What can hang from each mark:
feko: bibuvep deru kezat namo samuv zotus
zotus: deru
namo: feko
deru: feko zotus
kezat: feko zotus
samuv: feko kezat

Known rows, with every way that one mark hangs from another:
feko{deru namo}: [-12.2  -3.8  -5.4  -5.7 -34.4   5.4  10.4   3.7   4.2  21.2  49.6  -6.3
  -1.4  -4.3  26.0  19.1   5.5   9.7 -10.2]
namo{feko}: [ -3.3  -0.6  -1.5 -26.7 -19.7  10.9  10.6 -22.8  12.2  -3.5  27.6 -15.5
  -6.0  -5.3  -6.3 -10.0   2.3   3.7  22.2]
deru{feko{bibuvep kezat namo}}: [  6.1 -18.7  -4.5  -1.1  13.8 -19.2  -0.9  -1.2   8.8  26.7  -2.7 -10.4
   5.5   1.7   2.0  12.6  -4.8  14.0 -10.1]
deru{feko{bibuvep kezat} zotus}: [ 12.7 -13.5  16.0  -5.5  23.6 -14.7 -11.0  -0.2   5.9  -6.6 -27.4  -5.2
   5.8   2.3 -26.8  -1.2  -5.9  16.2   7.3]
kezat{zotus{deru{feko{namo samuv}}}}: [-11.7   0.4  -3.4   8.4  -2.4   0.9   4.8  -1.0   0.8  12.5   2.1  19.1
  -5.0   5.3   9.4  -5.5  -6.0 -12.1  15.4]
kezat{feko zotus{deru}}: [  3.4  33.4 -18.3 -34.9 -24.3  30.2  12.5  -8.6  -8.9 -10.2  30.8   2.1
   7.7  -1.3  -2.0 -23.1   1.6 -10.7   3.3]
namo{feko{zotus}}: [ -3.7   1.0  -0.2 -14.8 -11.8   6.7   5.5 -16.1  13.0 -18.4   9.2  -7.9
  -7.2   0.7 -23.7  -9.9   4.9 -11.7  23.3]
feko{deru samuv{kezat}}: [ -5.5  -3.6  14.7   8.4 -21.7  21.4  -5.9  -4.7  -9.8   8.3  20.8 -15.0
   8.1 -10.7  17.6   1.8   4.1  19.1   3.9]
feko{bibuvep deru{zotus} namo samuv{kezat}}: [ -2.2  -3.0  16.5  33.4   6.6  -7.3 -11.2  23.1  -8.8   0.3 -13.8   7.1
 -14.4  -3.2  17.8  20.3  -0.5   0.1 -10.3]
kezat{feko{namo} zotus{deru}}: [ -1.6  29.2 -22.6 -25.3 -19.8  15.2  13.6  -5.7  -1.2  10.2  33.1  11.0
  -4.8  -0.2  10.5 -13.9  -2.5 -20.7  -6.3]
samuv{feko{bibuvep deru namo zotus} kezat}: [ -5.8   5.0  -5.3   8.4  -1.5  -2.7   0.6  14.9  -3.1  11.9  -3.9   2.4
 -15.3 -17.7  32.9  -5.5  -1.0  -1.9 -40.3]
kezat{zotus{deru{feko{bibuvep namo}}}}: [  1.5   7.8 -21.4  -2.8   4.8   4.8  12.9  30.7  -8.7   7.1   5.6  12.0
  -4.3   0.3  13.1  -0.6  -0.6 -12.1  -5.1]
feko{bibuvep namo samuv}: [ -6.5  -0.5  -6.8  32.0 -10.4  -0.8   8.1  10.5  -2.9   7.2  13.8  -2.4
  -6.8   3.2   7.8  23.6  10.3 -13.7   1.3]
deru{feko{bibuvep kezat samuv} zotus}: [  6.8 -17.0  25.1  17.5  29.8 -21.9 -17.7  -5.7   2.4 -15.4 -44.9   0.0
   5.0  11.6 -25.5   8.1  -6.6  13.7  14.7]
kezat{feko{bibuvep} zotus}: [ 20.9  15.5 -24.2 -31.5  -1.2   9.6  14.4  -3.0 -12.9 -17.4  29.1   0.9
  14.1   8.6  -3.1  -3.1   7.9  -8.3  -1.1]
deru{feko{samuv zotus}}: [ -2.3 -19.2  16.5  19.9   2.8  -3.2  -3.4 -17.7   3.0  -9.2  -1.7   3.6
  11.9   6.1 -22.6 -11.6   4.3  -3.3  25.3]
deru{feko{bibuvep kezat namo samuv zotus}}: [ -1.9 -19.1   4.6  35.0  29.6 -31.2 -10.3   0.7   5.0   4.8 -37.5   2.8
   2.5  14.8 -13.9  21.7  -2.2  -4.0  -0.9]
deru{feko}: [  5.2 -17.1   6.4 -15.6 -13.8   9.8   6.3 -17.9   4.0  13.2  34.6  -9.8
  13.3  -8.0  -6.8 -20.6   2.7  14.4  14.2]
deru{feko{bibuvep kezat namo samuv} zotus}: [  1.1 -21.1  20.4  27.6  31.8 -36.8 -16.8  -4.9  11.1   6.0 -42.4   9.2
  -6.1  11.9 -14.0  17.1 -10.7   4.6   4.4]
kezat{feko{deru namo} zotus}: [  2.8   4.9 -18.4 -36.0 -15.8  -4.9  11.7 -14.0  -0.6  10.2  49.4  12.0
   6.5  12.3  28.3  11.0  -0.1   3.3 -14.0]
namo{feko{samuv{kezat} zotus}}: [ -2.2  -2.9  14.8   9.3   4.3   8.0  -8.2 -22.5   7.6 -11.9 -17.2  -6.1
  -9.8  -5.5 -19.9 -17.1   0.6 -12.0  27.5]

Rows:
[ 14.2 -17.8  -1.6  10.1  27.1 -10.1  -1.9   1.1  -5.2  17.6  -7.8  13.8
  -0.9   2.1  10.3  -2.1  -3.0  -7.1   6.0]
deru{feko{bibuvep namo samuv{kezat{zotus}}}}
[ 19.9 -13.9   2.2   0.9  26.1   4.4  -3.6   0.9 -12.7  -1.4  -8.5   5.2
  11.2   0.4  -1.0 -11.4   0.5   1.7  16.5]
deru{feko{bibuvep samuv{kezat{zotus}}}}
[-17.8  24.2  -1.8  25.2  12.7   0.9  -5.3  19.3  -3.8 -38.2 -60.1 -12.6
 -10.7   8.2 -21.4  16.7  -1.0 -10.6   8.2]
namo{feko{bibuvep kezat samuv zotus{deru}}}
[ -2.6 -20.9  18.6  14.2  13.5 -13.0 -15.0 -27.4  10.2  -3.3 -26.1  -4.9
  14.6  11.2 -31.7  -2.0  -3.1   7.3  20.5]
deru{feko{kezat samuv zotus}}
[  2.5 -21.5  16.7  -1.4   1.2 -13.8  -2.6 -18.1  18.6  20.3  13.3  14.3
  -9.5  -1.6  -9.5 -15.4  -6.6  -0.6  13.7]
deru{feko{namo} zotus}
[ 12.6 -11.3  -2.6   8.5  10.2   1.6   6.6  16.1  -7.8 -14.9   1.2  -4.7
  12.6   1.0 -18.5  -6.1   9.7  -2.9   5.6]
deru{feko{bibuvep zotus}}
[-11.5   2.9   6.3  -5.0   5.1 -28.5  -8.0   0.9  11.4   6.8 -24.5   6.3
 -21.0  -1.5  22.3  14.6 -11.2  14.8 -34.6]
samuv{feko{bibuvep deru{zotus} kezat namo}}
[ -6.5  25.8 -12.8 -27.9 -22.2  25.8   2.2  -1.3   3.3   0.5   4.7  -6.8
   3.3  -0.5 -16.3  -3.3  -1.3  -2.7  13.4]
feko{kezat{zotus{deru}}}
[ -5.4  -2.0   2.0  41.3   3.5  -1.7  -5.3  29.3 -13.3  -0.6  -8.6  -0.3
  -4.3  -1.2  17.4  26.1   7.4  -7.6 -16.9]
feko{bibuvep deru namo samuv{kezat} zotus}
[  1.8   6.1 -16.1 -22.1   0.0  -0.7   6.6   6.5  -3.9  18.3   9.8  10.4
 -15.0 -13.0  46.6  -2.2  -3.7   4.4 -33.6]
samuv{feko{bibuvep deru namo} kezat{zotus}}
[-12.3  -1.4  24.4  13.5 -17.0   1.8  -5.9  -0.9  -1.4 -19.6   6.3   4.6
  -1.1   5.8   0.0  13.8   3.2   8.7  16.2]
feko{deru{zotus} samuv}
[  7.8  13.8 -11.5  -3.0  -3.6   3.4   9.7  21.0 -21.1 -30.0  17.4  -8.7
  17.0   7.4   7.9  12.6  11.1   3.6 -22.8]
kezat{feko{bibuvep deru zotus}}
[ 12.7 -14.7  13.3  31.5  24.5   2.8  -9.0   8.2 -13.5  -9.8 -23.6  -3.2
  10.2  -4.7 -15.0 -13.6   4.2  -3.3   8.8]
deru{feko{bibuvep samuv{kezat} zotus}}
[-14.3   4.8  -8.6   3.8   2.8 -23.0  -1.1   7.3   7.2   6.1 -19.7  -0.4
  -9.8   0.4  21.9  20.5  -2.9   6.6 -41.0]
samuv{feko{bibuvep deru kezat namo zotus}}
[-18.8  20.2  -9.1  17.7 -31.5  20.4   7.2  18.3   3.5   5.2  15.3   1.5
 -12.8  -9.4  -7.2  -5.5   5.8 -29.1  -0.6]
feko{namo zotus{deru}}
[ -2.1  10.3  -5.9  -4.0   2.6  -2.9  -1.6  -8.1   7.6  -8.9 -25.1  -9.4
  -4.4  -4.8 -16.1  -6.8   0.6  -1.9 -15.8]
samuv{feko{bibuvep kezat zotus}}
[  9.4  39.4 -26.5 -22.4  -9.6  25.7  16.4  19.6 -21.9 -23.9  16.1  -0.8
   8.4   1.8   3.4  -9.5   6.1 -14.2  -7.8]
kezat{feko{bibuvep} zotus{deru}}
[ -2.6   2.8  -7.5 -38.4 -16.3   6.5  -1.2  -9.1   4.8   0.2  20.6  -5.2
  13.9  10.2   2.5  22.1   0.6  20.0   5.8]
feko{deru kezat{zotus}}
[  2.5   8.1  15.1  -9.8   0.6   6.7  -5.9   6.6  -6.6  -6.1 -11.5  -0.3
 -13.4 -22.1  20.7 -19.2  -4.6  17.2 -24.1]
samuv{feko{bibuvep deru{zotus}} kezat}
[  4.2   2.3  -5.8 -16.6  -2.0  17.3   1.0   0.3   2.8  32.7  10.6   8.9
  -5.0 -15.9  11.4 -30.9  -9.2  -6.6   2.1]
samuv{kezat{zotus{deru{feko{namo}}}}}
[  4.3 -17.9  10.1  -9.9   5.6  -6.4  -9.7 -21.7  13.8   4.9  -8.1  -9.3
  15.5   2.8 -32.2 -10.3  -2.9  11.2  13.0]
deru{feko{kezat zotus}}
